Every row comes from one small tree of marks. The marks that hang from a mark follow it in brackets, in the order of their numbers. Every link used is in the known rows. Which tree was each row made from?
Known rows
j_444(j_709(j_346(j_448) j_938)): [ -9  -9  12   8  25  -7  -1 -15  22   2   1  26   6  -1 -29   0  15 -12
  12 -17]
j_938(j_448): [ 23  13  10 -18 -30  10  -4  28  -6 -24  -8  -6  28  -5   2  -1 -10 -13
   8   2]
j_73(j_709(j_346 j_938(j_448))): [ -6  35  -4  -1 -11   4 -13  28  -7 -14 -12   5  26  14  -8  13   6  14
 -18 -22]
j_346(j_448(j_938)): [ 24 -39   1   6  17 -12   4  33   4 -14  19  28 -71 -19   3 -14 -18 -13
  42 -24]
j_73(j_709(j_346(j_448(j_278)) j_938)): [ -9  -4   0   4  14  -7 -14  -3   7  14  14  13  -3  49   0  23  14  29
 -14 -28]
j_346(j_448 j_709): [ 11   2  -8  11   0   8  14  25   5   9  -7  33 -27   1 -11 -13 -20  -7
   2 -17]
j_346(j_448(j_823 j_938) j_709): [  7 -15 -41  28   7  -9  16  10  -3   5   6  -1 -84 -27  13 -40 -30 -17
  14   4]
j_923(j_73(j_709(j_346)) j_444): [-24  19  15  -1 -20   8   9  39 -27 -16 -18   3   8 -26  13   9  -6  12
  -7   9]
j_73(j_709(j_346 j_938(j_448(j_823)))): [ -5  40 -20  -3  -5  -5  -8  -4  -5  -9 -10 -23  12  10   6   2  11   5
 -23  -7]
j_448(j_278 j_938): [ 26 -41   7 -11 -14   5 -10  12 -21  -7  14 -17 -12   0  22  -2 -19   0
  23   8]
j_923(j_73 j_444(j_709)): [-29   1  26  -2  -9   6  26  15 -17  -6 -14 -15  27 -54   5  -2  -5  -2
  11  25]
j_444(j_709(j_346 j_938)): [ -2  16  18   1  10   3  -2 -15   3  -7 -19  13  36 -20 -29   0  16 -14
   7 -10]
j_346(j_448): [ 26 -14  14 -11  17 -11   7  13  15  -1  11  28 -33   1 -10   0  -2 -10
  19 -27]
j_923(j_73): [ 15   5  23 -18  -8  10   9   8  -6 -16 -10  17   7 -33   5   4 -10 -10
   6   2]
j_448(j_278 j_823 j_938): [ 25 -34 -17 -11  -8  -9  -4 -28 -19   4  14 -55 -31  -9  37 -18 -11  -8
  13  31]
j_444(j_709(j_346(j_448))): [  6 -18  17  -6   1  -4   0   2  13  -7  -1  20  -5   0 -15  -9   5 -25
  22 -10]
j_73(j_709(j_346)): [ 23  30   8 -19 -13   0  -6  33 -18 -17 -21  12  -5   5  -5   1   1  -5
  -3 -29]
j_444(j_709): [ 15  10  23 -18  -1   0  11   3  -8  -4 -17 -11  17 -22 -15 -10   2 -23
  15 -19]
j_923(j_73(j_709(j_938))): [-12  29  10  -5  12   0  11  13 -12  -4  -8   9   6 -15   3  17   1  21
 -14 -32]

Which tree is each row?
[-14 -15 -12  19  11  13   2 -14  11  35  16  18   6  32 -10  10  -6  27
 -14   0]  j_346(j_448(j_278) j_709(j_938))
[-14  -9 -33  19  20   0   6 -49  14  42  15 -20 -11  28   5  -3  -1  15
 -24  19]  j_346(j_448(j_278 j_823) j_709(j_938))
[-10   7  25  -6 -11   3   8  15 -14 -11 -26  -8  31 -35 -16  -8   5 -18
  16  21]  j_923(j_444(j_709(j_346)))
[ -5  18 -31  24  32  -6  19 -29  17  28   0   5 -35 -12 -11 -18  -1   2
 -16  -3]  j_346(j_448(j_823) j_709(j_938))
[ -2  18   0   3  26 -13  -5  14   9   1   2  33 -22  23 -16  13  11  14
  -5 -44]  j_73(j_709(j_346(j_448) j_938))
[ 17 -55 -16   2  -4 -11 -16 -21   8  -4  26  -9 -50  19  24 -12  -6 -14
  19  30]  j_709(j_346(j_448(j_278 j_823 j_938)))
[-15  13  -5   1  -8   0  -2 -33   9  -8  -9 -30  42 -13  -6  -9  16 -19
  -6  22]  j_444(j_709(j_346 j_938(j_448(j_823))))
[-11  13 -13  14 -25  31  -4   4 -11  13  -8 -11  59  16  -3   6 -14  18
 -25  19]  j_346(j_709(j_938(j_448(j_278))))
[ 19 -41  13 -13 -12   2 -18  -6  16   2  17  20  -2  39   1  12   3  -6
  10   8]  j_709(j_346(j_448(j_278)))
[ 10  -3   8   8  31  -6 -10  -8  27  -4   4  51  -7   4 -26   8  13  -3
  10 -14]  j_709(j_346(j_448) j_938)
[-21  27  15  -6 -11   4  19  40 -32  -6 -14  -9   2 -32  17   9  -8  21
  -4  -2]  j_923(j_73(j_709) j_444)
[ -4  -1 -14  -5 -15   8 -21 -45   9   0   6 -35  49  26  11   9  13   2
 -19  47]  j_709(j_346 j_938(j_448(j_278 j_823)))
[-36  34  13   6  16  -1  18  23 -23   4 -12  -2  13 -40   9  17   0  33
 -14  -7]  j_923(j_73(j_709(j_938)) j_444)
[ 17 -34  -7 -17  10 -17   1 -45  17  23  26 -32 -28  30  20   0   9   0
   1  16]  j_346(j_448(j_278 j_823))
[  0 -26   8   3  16  -1 -20 -27  27   9  20  28  14  38 -12  21  16  13
   1   4]  j_709(j_346(j_448(j_278)) j_938)
[ -1 -40  16  -6 -11   0  -8 -13  12   6  14   1  13  29  -4   6   8 -12
  14   7]  j_444(j_709(j_346(j_448(j_278))))
[-12  19 -29  15 -21  21   0 -29  -7  18  -6 -39  42   9   9  -5 -10  11
 -32  37]  j_346(j_709(j_938(j_448(j_278 j_823))))
[ 12  -5 -22   3   5 -23   0  20  -6  -8   9  -4 -83   4  17 -18  -5 -10
  11 -23]  j_73(j_709(j_346(j_448(j_823 j_938))))
[-15   9  11   4 -10  10  -7  -6   5 -15 -12   0  52 -11 -21   1   8 -13
   2   7]  j_444(j_709(j_346 j_938(j_448)))
[ 13 -11  -9 -24 -33   5  -7 -26  -4   0  13 -65  33  22  31   0  -3  -6
 -12  43]  j_938(j_448(j_278 j_823))
[ -6  37 -13  17 -16  25   4  17  -8   1 -22   9  40 -13 -16  -6 -17   5
 -19   1]  j_346(j_709(j_938(j_448)))
[  6  41   4  -6  12  -2  -7  12  -9  -6 -18  19   7   6 -17   9  14  11
 -11 -37]  j_73(j_709(j_346 j_938))
[ 24 -38   2   6   2  -7 -10  29   7 -24  10  43 -56  -9  -1 -14 -14 -22
  37  -9]  j_709(j_346(j_448(j_938)))
[-29  -1  11   4  -8   0   9  40 -11  -6   0  17 -19 -13  14  12  -5  17
  -3   6]  j_923(j_73(j_709(j_346(j_448))) j_444)
[-12  24 -18 -11  -4  -8  -3 -18 -11  14   9 -58  24  31  21  15  10  27
 -32   2]  j_73(j_709(j_938(j_448(j_278 j_823))))
[-10  -5  -3   7  31 -18   5 -46  24  10   3  -4 -10 -10 -18  -8  23 -16
   8  -1]  j_444(j_709(j_346(j_448(j_823)) j_938))
